Known rows, with every step that occurs
miza, guso, fekuz, ropek, dazi: -17 2 15 -3 19 -9 -11 -4 -8 21 41 20 15 15 9 -26 7 24 17 9 -1 -19 -17 -18 -14 -4 21 -11 -19 -1 17 21 17 19 20 1 9 22 -14 1 25 7 -28 -5 -16 -14 -17 22 -1 -15 4 -3 -2 -27 -48 20
maki, lepakop: -4 -2 -17 9 19 10 15 2 9 -8 -25 16 -1 -25 4 -7 -21 14 -4 -23 -17 -9 -19 3 11 21 -7 6 -6 -11 -7 8 23 -8 8 -15 -10 3 -20 25 13 -6 26 18 0 11 -3 10 11 0 -8 2 20 13 -18 -7
maki, lepakop, dazi, ropek: -6 5 -10 -3 18 -8 -3 -4 16 -13 -18 46 -24 2 -8 13 -19 -12 -1 -13 -19 9 -7 -11 -13 3 -4 -12 8 3 1 -6 -17 -8 15 -16 -5 -8 -25 8 -4 15 10 11 10 1 8 11 25 3 4 7 15 -15 -34 -8
tavo, ludapo, bobig, sabok, ropek, dazi, lepakop: 16 35 46 13 -5 -24 -16 8 13 -17 6 3 18 16 2 0 9 -14 15 -21 -9 6 -16 29 -8 -15 -3 -26 -13 34 22 18 -22 -9 4 5 27 35 12 -19 15 -10 -17 -12 17 33 -18 16 -11 5 -35 -1 16 -8 23 -34
fekuz, ropek, sabok, bobig, ludapo, tavo: 13 12 -3 -17 -3 8 18 37 -8 -6 15 -12 10 -10 24 -3 8 6 -20 5 16 1 7 9 33 4 9 -1 0 -5 1 -27 -13 -18 25 7 -1 -19 1 -23 -13 3 12 -10 3 -1 13 -7 1 -14 -6 -3 -16 17 35 14
totora, lepakop, dazi, ropek, sabok, bobig, ludapo: 22 12 -24 -21 -36 -6 -9 4 -2 11 -2 15 -30 -15 -11 29 4 -23 -26 3 -9 13 -6 -11 6 24 -22 2 24 13 13 -20 -18 -11 -16 -1 -3 -44 12 -20 -27 20 18 -8 9 -10 22 17 -14 -20 7 19 -11 4 10 -19
baruk, bobig, sabok, ropek, dazi: 30 26 22 -2 -12 6 -12 5 -7 9 4 -26 21 16 -18 13 25 -4 12 -5 0 0 3 6 -14 -23 6 -30 -18 18 3 4 1 12 -16 -9 8 19 9 -8 16 -24 -34 -1 -2 2 -14 21 -16 -1 7 -4 23 -10 12 -26
lepakop, dazi: -33 -29 -13 19 5 -8 -3 8 -4 22 -22 19 -10 -23 -10 5 1 14 -9 -26 0 5 10 9 -8 17 -7 -20 6 -6 12 -6 17 -7 3 6 -13 -13 -6 -10 -5 5 3 -5 9 -1 3 -2 1 1 -2 -10 11 -10 -6 -6
tavo, ludapo, bobig, sabok: 0 -5 8 -3 10 -2 24 31 0 0 -8 8 23 -4 3 11 16 -12 8 -15 19 7 -16 50 4 4 -11 -10 -10 -1 4 6 17 -23 -7 25 -6 11 8 -4 -14 -35 -5 -8 8 31 -2 -10 -5 12 -25 0 -11 -8 26 -19
miza, maki, lepakop, dazi: -27 -29 -16 25 13 -18 6 13 3 -12 -41 53 -34 -20 -11 12 -28 -2 -21 -15 6 15 -6 -9 -20 32 1 -16 -1 1 -2 11 6 -9 14 -11 -19 0 -26 -12 2 3 19 13 15 -3 -7 29 -12 -3 -1 5 31 -6 -28 -9
guso, fekuz: -6 -13 -16 8 11 17 12 -15 -5 13 -7 -16 8 -6 20 -32 6 44 33 6 13 -11 -26 -12 35 6 7 18 11 -5 -3 -5 14 10 -1 7 13 -2 -17 5 15 14 -4 -1 -29 -13 -4 -22 2 1 2 -12 9 -11 -15 1
lepakop, dazi, ropek, sabok, bobig, ludapo, tavo: 18 13 1 -14 -10 -3 9 29 -6 -1 2 4 -9 -7 8 22 7 -13 -17 9 10 15 16 -10 18 2 5 -23 1 11 -3 -37 -35 -22 15 13 8 -39 5 -29 -26 17 14 -10 23 -13 23 -13 0 -10 2 9 4 -1 32 -5
maki, lepakop, dazi, ropek, sabok: 1 15 -9 -15 12 -20 -14 -12 17 -21 -3 26 -28 5 0 22 -25 -13 -7 7 -10 11 -4 -19 -31 8 -15 -15 9 -11 -25 -13 -18 -1 -6 -1 -10 -16 -15 8 -4 2 7 14 25 1 4 15 7 14 24 21 12 -1 -15 7
ropek, dazi: -21 4 2 9 7 9 -14 6 3 28 6 -7 14 -6 -3 -5 -5 19 5 -22 -18 -8 10 2 -8 -2 8 -26 -25 4 9 15 23 8 3 -6 -5 3 11 10 22 -14 -12 1 2 -14 -7 8 -7 -3 -7 -21 16 -2 -18 -9
baruk, bobig: 6 11 -31 5 1 30 28 3 -9 20 -6 -22 -1 -38 -11 7 2 5 20 -25 -9 -4 -7 11 25 2 9 17 -9 -13 -9 -6 23 13 -17 -8 15 2 -1 5 0 -3 31 6 -22 -3 13 -5 -4 -9 -19 -9 35 0 18 -17
sabok, ropek, dazi: 2 15 26 14 -1 4 -36 -4 -9 16 9 -22 18 18 -5 -2 10 12 1 -8 -14 4 15 -7 -21 -12 10 -23 -14 16 24 6 3 0 11 -10 1 16 17 6 32 -13 -31 8 4 -7 -15 15 -14 -9 5 -16 6 -7 -15 -13
fekuz, guso: -33 -45 -2 12 4 11 11 -9 8 -4 -7 1 24 -8 -6 -13 -17 -2 -16 -14 7 -5 19 -2 0 -1 2 30 -7 0 -8 10 39 15 13 -7 3 -4 -1 20 -3 0 11 6 -5 1 7 -1 -2 -3 -1 -12 9 11 -8 32
bobig, sabok, ropek: 26 -7 15 4 -13 5 5 -6 -3 -10 -21 -22 24 30 -1 -6 18 -3 0 10 11 5 -6 7 -3 -12 -5 -1 9 4 -4 -4 0 -5 -4 3 -20 17 -2 1 14 -12 -28 10 -3 19 -21 -7 -7 11 15 -4 -14 2 18 -13
dazi, lepakop: -12 4 -22 22 -1 7 22 -8 14 -10 -19 -3 -2 -11 6 -22 -25 14 14 -23 -27 -12 -24 8 23 2 0 16 4 -6 -11 8 9 10 -4 -8 16 15 -15 -6 10 24 32 -2 -13 12 -2 -12 9 3 -29 -12 28 24 15 -14
lepakop, dazi, ropek, sabok, bobig: 17 -8 -12 -16 -8 -12 -8 -26 0 10 -6 -5 -25 -8 -9 26 -11 -5 3 7 -13 8 18 -24 -19 16 -9 -2 20 -4 0 -8 -21 0 -17 3 2 -20 2 -18 -23 12 9 -5 13 -10 22 -15 0 1 9 17 12 1 6 -3
miza, maki: -28 -12 -20 25 5 13 19 16 -3 4 -22 -3 -7 1 -7 -6 -26 -5 -11 10 5 10 0 -10 3 14 23 11 -6 -5 -5 21 19 -2 0 -5 -18 10 -1 -4 13 4 8 16 -14 -13 -9 4 -22 -4 -4 -14 13 5 -6 1
totora, lepakop, dazi, ropek: -15 5 -35 -3 -10 6 -8 -4 19 -2 -7 17 -38 11 -15 13 -12 -17 -12 -17 -16 -2 -3 3 -4 0 -14 0 15 -2 11 -5 -12 12 -5 -7 -19 -11 -7 -7 -18 27 6 15 -4 -16 4 12 12 -14 1 5 -5 -9 -12 -5
miza, guso, fekuz, ropek: -14 -5 -1 -1 18 4 18 -11 -13 0 27 18 10 5 14 -34 9 26 20 19 16 -14 -31 -8 7 3 19 17 7 -16 4 10 17 14 22 4 0 24 -25 1 15 18 -8 6 -31 0 -14 4 4 -11 1 5 -16 -22 -34 23
tavo, ludapo, bobig, sabok, ropek, fekuz, guso: 4 -19 48 -3 -18 -17 -18 -17 2 -22 10 3 14 13 -10 -1 28 -29 -4 15 32 6 22 12 -18 -18 -9 19 -13 17 3 15 -5 1 -5 8 10 18 23 23 -10 -20 -18 -11 9 19 -12 4 -4 6 -3 14 -23 2 5 22
tavo, ludapo, bobig, sabok, ropek: 19 12 33 5 -4 -3 2 13 -8 -12 -6 -9 27 16 1 10 29 -13 3 -2 14 14 -11 31 -4 -3 -11 -9 1 13 21 -2 -7 -28 5 18 -4 26 15 -7 2 -26 -25 4 7 38 -15 2 -9 11 -9 4 -17 -14 31 -28
dazi, ropek, fekuz, guso: -17 -19 5 -13 -7 7 -2 -38 16 -16 9 0 -7 16 -12 -11 -9 -23 0 19 -3 -6 30 -19 -5 -28 7 37 -9 5 -24 19 -7 30 -9 -19 10 -4 2 45 -7 17 6 3 -11 -22 4 -9 23 3 13 2 -8 12 -25 39
tavo, ludapo: -22 -5 -1 3 10 10 4 -1 4 29 -5 4 25 -13 5 -2 5 9 7 -31 -1 18 -3 28 6 14 3 2 -17 -3 23 -3 17 -27 20 -1 -8 17 9 16 8 -13 2 10 -6 9 -6 -2 -3 -12 -31 -14 7 -2 -2 -19
lepakop, dazi, ropek, sabok, bobig, ludapo: 19 10 -5 -21 -23 -8 -6 4 -12 15 0 15 -12 -12 -5 32 5 -19 -16 12 -7 30 6 -13 -2 17 -9 -9 17 14 14 -24 -26 -25 -4 -1 4 -39 9 -16 -12 11 10 -18 15 -10 27 3 -8 -7 15 12 -2 -4 6 -25

Rows
-19 6 2 14 23 9 5 17 -12 14 9 8 13 -26 5 3 6 -3 7 -28 2 9 -8 40 8 16 0 2 -11 2 32 7 16 -28 4 18 11 9 24 0 -4 -26 17 -2 2 23 9 -2 -3 -2 -38 0 -3 -10 11 -16 -> tavo, ludapo, bobig
6 -27 34 4 -23 -11 -9 -14 -1 -30 5 -16 5 12 -13 -5 16 -22 -6 28 22 -9 17 -3 -13 -23 -9 23 1 10 -18 20 0 23 -24 3 6 6 18 25 -10 -14 -11 -14 2 11 -12 -4 0 18 11 11 -25 7 7 29 -> ludapo, bobig, sabok, ropek, fekuz, guso
-14 8 -18 -12 14 -2 -4 -6 5 -5 20 -7 3 10 17 -13 -14 10 -12 5 1 -10 -1 1 -8 -5 -4 7 5 -32 -15 -9 11 8 -1 4 -21 5 -9 0 8 -9 1 9 -7 -1 -3 9 9 12 18 -4 -20 17 2 30 -> fekuz, ropek, sabok
-28 4 3 2 19 0 -10 9 9 20 27 3 9 10 5 -15 -7 20 -7 -19 -14 -12 10 10 -19 -11 11 -20 -18 -6 23 10 15 9 20 -13 -8 13 -7 3 21 -15 -19 -1 -9 -13 -6 24 12 -7 -1 -26 -12 -5 -28 11 -> fekuz, ropek, dazi
-12 -1 -15 -1 5 -4 -7 -2 10 6 -10 21 -17 10 -10 13 -5 -13 -1 -8 -10 10 8 -5 -6 -7 2 -9 11 1 3 -9 -18 0 7 -2 -7 -8 -11 -8 -4 17 -2 7 6 -13 8 -1 22 4 12 -4 4 -18 -18 -9 -> lepakop, dazi, ropek
-9 17 -9 11 4 25 27 53 -11 3 -3 -5 26 -9 16 -7 8 4 -11 -4 16 -1 -2 18 47 -6 17 -15 -12 0 -1 -26 2 -23 34 9 -3 -18 6 -5 7 4 12 0 4 -2 0 -12 1 -16 -16 -18 -2 6 24 -4 -> bobig, ludapo, tavo
10 -9 -9 6 7 7 29 37 2 -10 -15 -5 9 -8 1 7 3 1 1 1 11 -15 -16 37 10 -5 -11 -8 3 -9 -15 14 25 -5 -25 19 -10 -1 3 -4 -13 -24 2 -9 1 25 -4 -15 -5 19 -7 -2 -13 -4 32 -9 -> ludapo, bobig, sabok
-25 -28 6 -7 -9 -12 -17 -29 17 -4 3 19 -21 11 -19 -1 -3 -28 -5 8 4 1 36 -21 -18 -19 -2 15 0 4 -20 8 -14 31 -7 -17 7 -8 -5 27 -16 19 3 -5 2 -23 5 -1 23 6 15 6 -6 -1 -33 36 -> lepakop, dazi, ropek, fekuz, guso
-7 5 -6 -10 -12 -10 -21 -23 7 13 -5 13 -39 14 -17 7 5 -14 10 14 -12 2 13 -10 -12 -16 1 -5 3 -11 -7 1 -35 13 -19 -12 -9 -10 -4 21 -6 19 3 -6 -1 -31 -2 -8 29 7 10 3 -15 -11 -30 2 -> lepakop, dazi, ropek, fekuz
18 -16 -14 -14 5 -2 2 -35 -3 6 10 -21 -9 -16 23 -15 -1 37 17 18 10 -9 -11 -24 12 22 -1 25 22 -13 0 -10 2 13 -8 11 10 0 -13 -12 -6 8 2 -13 -22 -8 10 -19 -4 2 11 0 -10 10 -3 18 -> guso, fekuz, ropek, sabok, bobig
-26 -36 3 2 -12 3 -4 -26 6 -4 1 -7 -2 -9 -10 -20 -6 -2 -5 8 6 -13 27 -11 -5 -13 -2 33 -14 -4 -21 20 18 30 -14 -13 5 -1 7 41 -3 2 15 -8 -8 -15 -4 -5 5 1 7 -2 -2 17 -20 39 -> ropek, fekuz, guso
16 -15 -6 -18 3 -10 3 -27 -18 3 21 -8 -3 -17 17 -14 5 22 18 34 9 -15 -12 -32 -2 26 3 23 6 -13 -4 11 12 12 -6 12 7 4 -7 -13 -4 7 4 -6 -14 0 9 -10 -19 -8 3 24 1 -5 -7 19 -> miza, guso, fekuz, ropek, sabok, bobig
-1 0 -19 -10 15 -5 -5 -23 4 -4 21 -9 2 12 29 -25 -6 28 16 24 19 -18 -15 -16 6 -2 -4 13 19 -23 -18 -14 9 12 -1 13 -3 4 -22 -2 12 -2 -14 2 -22 -11 -9 -7 9 16 25 -2 -17 1 -13 31 -> guso, fekuz, ropek, sabok
29 9 22 1 -18 -9 -10 -1 -16 -12 -4 -21 -9 15 -8 -1 30 -6 12 32 10 -7 1 3 -5 -21 -7 6 5 -3 -12 10 -14 6 -37 5 -7 15 13 16 0 -16 -16 -6 -1 6 -25 -13 4 24 10 9 -33 3 7 -8 -> ludapo, bobig, sabok, ropek, fekuz
10 -8 -18 -16 2 -8 -4 -20 -3 6 7 -19 -6 -17 9 -3 -12 17 -2 5 -6 -9 7 -6 -1 17 -6 20 15 -17 3 -3 12 -4 -10 -2 -10 -4 -3 -14 -14 -5 10 -5 -12 5 12 -5 -3 3 6 0 -9 20 14 16 -> fekuz, ropek, sabok, bobig
2 30 21 23 -6 -5 -20 -14 12 -5 -2 -14 8 12 2 -16 -13 12 9 -17 -31 -6 -5 -7 -5 -11 9 -13 -5 22 10 14 -10 15 8 -17 23 23 4 -4 35 18 -4 0 3 4 -17 12 -7 -4 -15 -12 30 8 2 -23 -> sabok, ropek, dazi, lepakop
21 4 -19 -23 -3 6 -1 -31 2 1 -1 -27 -12 -5 -3 15 -15 -4 7 13 -22 3 12 -25 -2 8 0 23 16 -5 -9 2 -10 2 -18 -2 1 -11 5 -2 -16 9 9 3 -3 -8 22 -22 -1 -1 4 11 12 17 15 -1 -> dazi, ropek, sabok, bobig
28 22 3 -16 2 -8 10 31 6 -20 -4 25 -14 -18 10 23 -4 -15 -19 5 4 13 4 -16 18 11 0 -21 -1 13 -7 -33 -36 -23 20 3 8 -36 -10 -18 -19 12 23 -5 32 -1 22 2 5 -12 -1 19 14 3 14 -3 -> maki, lepakop, dazi, ropek, sabok, bobig, ludapo, tavo
26 2 19 16 -2 2 5 18 -13 -16 -7 -20 17 17 -3 7 18 -8 -2 7 6 -2 -9 21 -3 -13 -8 -2 11 6 5 6 -1 -13 -10 17 -3 9 7 -9 3 -24 -21 0 2 32 -11 -5 -6 17 5 3 -21 -6 31 -15 -> ludapo, bobig, sabok, ropek
29 26 -3 -21 -3 18 18 30 -5 -10 12 -16 4 1 19 13 0 -13 -11 15 3 9 3 -5 35 -9 14 -3 -2 10 -9 -31 -32 -19 15 5 10 -29 6 -14 -12 15 15 2 11 -10 23 -21 1 -13 -6 -1 -1 12 33 -2 -> dazi, ropek, sabok, bobig, ludapo, tavo
18 18 36 7 2 -6 -17 23 -6 0 9 -14 17 25 -5 13 17 0 -2 1 1 -1 1 14 -19 -18 -5 -35 -13 17 15 17 -1 -1 -9 7 3 15 18 -10 14 -30 -39 -5 13 10 -13 16 -16 9 7 -2 -8 -16 11 -16 -> ludapo, bobig, sabok, ropek, dazi
